Each row was made from one path, in order. Every step used is in the known rows, and no mark comes twice. Write each row's path.
In the rows, 128 means zero.
Known rows
mizo-gera-keta-nizu: [147 129  98 193  80  88 168 101 107 123 116 114 141  94  93 134 109 168
 141 127 140 140 160 153]
gera-keta-rito-mulut: [130 107 125 169  95 113 151  95 103 120 159 111 133 116 149 114  96 130
 121 108 167 134 144 165]
mulut-rito-keta-gera-mizo: [138 145 115 145 107  71 159 141 112 112 153 137 133 142 126 128 131 135
 148 151 125 139 151 191]
gudola-gopu: [ 89 146 129 148 107 116 112 126 116 122 149 127 137 119 143 126 126 120
 151 129 115 135 129 124]
mizo-gera-keta-rito-gudola-gopu: [ 81 101 131 199  94 112 147 125 107 141 141 121 142  75 114 125  85 144
 142 122 140 136 134 120]
mizo-gera-keta-rito-mulut: [143  89 120 187 110  88 168 101 104 132 150 103 136  96 144 124  95 140
 126 117 166 134 153 156]
mulut-figu: [ 99 101 129 148 114  86 118  99 113 111 155 121 127 150 149 138 134 125
 142 115 109 139 147  86]
figu-mulut-rito-gudola: [ 68 111 147 168 103 126 151 119 109 136 166 107 112 133 144 121  85 116
 106 133 124 135 124  70]
figu-mulut-rito-gudola-nizu: [ 58 109 146 179  89 127 119 122 112 139 145  90 117 114 163  96  87 130
 114 132 107 140 131 106]
mizo-gera-keta: [160 106 106 177 101  82 156 110 111 139 121 119 142 105 114 107 125 159
 132 144 146 128 165 141]
mulut-rito-keta-gera: [132 154 108 140 132  78 150 138 107 110 171 134 130 150 116 142 107 122
 132 152 111 139 140 169]
gopu-gudola-figu: [ 62 166 147 132 110 124 133 129 108 122 153 122 135 139 139 103 135 134
  84 123  99 140 141 127]
gopu-gudola-figu-mulut: [ 70 169 152 139 101 139 128 116 106 131 166 112 126 141 146 104 124 121
  84 126 105 136 138 100]
gudola-rito: [ 84 130 132 159 111 123 128 124 120 129 147 114 135 131 140 130 125 122
 132 138 114 135 131 115]
gopu-gudola-figu-mulut-rito-keta: [ 44 171 133 153 106 144 137 122 106 132 178 127 124 169 144 105 119 122
  72 138  96 138 139 111]
mizo-gera: [157 104 116 168 132  80 168 125 115 130 138 102 138 112 133 133 126 141
 128 146 120 135 155 121]
nizu-keta-rito-gudola-gopu: [ 88 101 143 179  91 113 146 132 110 117 173 117 140  96 133 125  85 111
 147 123 139 144 126 105]
gopu-gudola-nizu: [113 144 142 157  91 142 132 130 115 134 136 101 133 123 162  75 130 155
 100 130  94 143 148 165]
keta-rito-mulut: [126 109 134 159 119 115 163 107 106 111 173  99 129 123 167 135  97 115
 118 109 147 139 136 148]
gopu-gudola: [130 151 143 146 104 139 164 127 112 129 156 118 130 143 140  97 133 144
  90 132 110 137 142 134]
gopu-gudola-nizu-keta-rito-mulut-figu: [ 94  74 152 180  93  86 129 102 109 121 179  96 126 118 185 107 105 124
 128  99 127 152 152 116]
rito-mulut-figu: [ 95 100 138 155 121  85 125  85 110 121 159 117 120 144 178 121 116 117
 133  95 136 142 140  95]
gudola-nizu-keta-rito-mulut-figu: [100  57 137 177  99  65 114  95 110 109 173  93 128 114 185 124 102 111
 152 100 135 151 153 114]
gopu-gudola-nizu-keta-gera: [177 136 134 147  98  66 143 147 111 119 159 109 138 103 130  97 108 132
 142 153 119 147 153 179]
rito-gudola: [120 124 141 160 108 137 170 118 109 126 144 115 129 128 142  99  97 134
 104 120 138 140 128 116]
gopu-gudola-rito-keta-gera-mizo: [133 177 135 156  97 121 171 145 113 133 148 140 139 137 125 100 133 148
 125 142 123 143 145 198]
rito-keta: [152 155 107 151 116 146 166 115 111 115 152 130 140 161 142  98 128 134
 101 133 125 140 146 160]
gudola-rito-mulut-figu: [ 52 102 146 168 120  94 111  90 115 134 156 116 120 138 177 130 112 112
 140  97 131 142 131  82]

Which path is each row?
[ 85 130 143 165 120 124 137 109 115 137 151 110 127 126 173 112 104 114
 122 115 145 137 125 127]
gudola-rito-mulut
[ 71 140 144 163 103 136 135 127 112 133 144 128 133 110 141 106  97 125
 133 116 129 139 118 108]
rito-gudola-gopu
[ 79 110 149 165  94 113 146 115 102 114 182  99 131 117 138 121  84  98
 111 125 140 142 137  79]
nizu-keta-rito-gudola-figu-mulut
[ 98  76 136 179  84  84 133 133 117 124 151  97 130 106 156  87  94 123
 134 143 128 146 145 113]
mulut-rito-gudola-nizu-keta
[193 116 125 141  92  39 163 141 115 104 154 124 140 112 124 119 132 124
 175 152 151 140 160 175]
nizu-keta-gera-mizo
[134 161 114 143 126  89 146 129 105 117 179 128 124 151 120 143  99 113
 128 154 114 137 136 149]
figu-mulut-rito-keta-gera
[179 161 114 141 104  92 171 133 111 110 144 137 141 139 127 111 135 141
 144 140 137 140 154 208]
rito-keta-gera-mizo
[133 150 105 172  63 115 149  95 106 108 125 126 138 115  99 124 112 157
 138 117 141 140 151 162]
gera-keta-nizu
[105 154 116 167 114 156 148 120 116 128 150 130 140 156 142 106 124 129
 109 137 119 140 135 146]
gudola-rito-keta
[ 67 107 140 165 110 111 155 128 111 127 156 114 119 132 139 121  93 126
 110 131 124 137 126  91]
mulut-rito-gudola
[139  91 136 177  83 105 147 126 116 124 142  98 138 104 157  69  97 129
 130 134 140 148 148 131]
rito-gudola-nizu-keta
[196 124 120 136 116  43 154 137 111 101 169 119 138 115 115 133 106 110
 161 155 142 141 149 154]
nizu-keta-gera
[154  84 132 166 107  89 169 109 109 105 185  98 133 118 165 125  94 103
 131 120 164 143 145 138]
nizu-keta-rito-mulut
[168 109 138 163  79  59 158 144 113 118 135 111 139  90 140  85 107 137
 166 142 150 147 155 185]
rito-gudola-nizu-keta-gera-mizo
[ 24 130 150 171  98 123 115 126 111 142 164 120 118 115 144 124  87 111
 136 128 119 134 113  67]
figu-mulut-rito-gudola-gopu
[  4 125 145 150 116  97 125 128 107 119 152 117 125 129 138 123  99 117
 102 123 111 140 127  88]
mulut-rito-gudola-figu
[140  93 136 172  80 108 150 135 114 109 174  90 142 107 146 107 115 132
 123 140 113 148 158 154]
gopu-gudola-nizu-keta-rito
[ 90  84 139 163 120  85 131  89 106 109 177 105 122 135 173 152 106 113
 136  92 132 144 141 101]
keta-rito-mulut-figu
[116 103 132 179  83 137 167 109 103 122 149 116 136 112 116 110  86 144
 112 116 154 136 140 137]
gera-keta-rito-gudola
[ 90 189 121 185  83 173 174 116 110 126 149 128 137 143 118 118 111 152
  95 119 107 152 133 159]
gopu-gudola-rito-keta-nizu
[176 129 140 151  76  63 153 150 115 120 145 114 139 100 138  84 133 145
 156 150 130 146 163 198]
gopu-gudola-nizu-keta-gera-mizo
[ 24 123 144 166 104 111 120 134 113 134 155 126 124 113 141 128  94 119
 139 127 114 138 115  87]
mulut-rito-gudola-gopu
[159  81 121 160  98  85 162 125 112  93 185 100 143 120 132 144 113 110
 141 142 135 141 155 127]
nizu-keta-rito
[ 82 116 131 153 106  99 123 119 113 124 174 105 115 144 144 144 115 110
 126 148 108 129 136  81]
figu-mulut-rito
[ 19 146 150 144 105 107 114 127 109 131 177 111 116 145 141 130 119 114
  95 140  91 133 135  77]
gopu-gudola-figu-mulut-rito
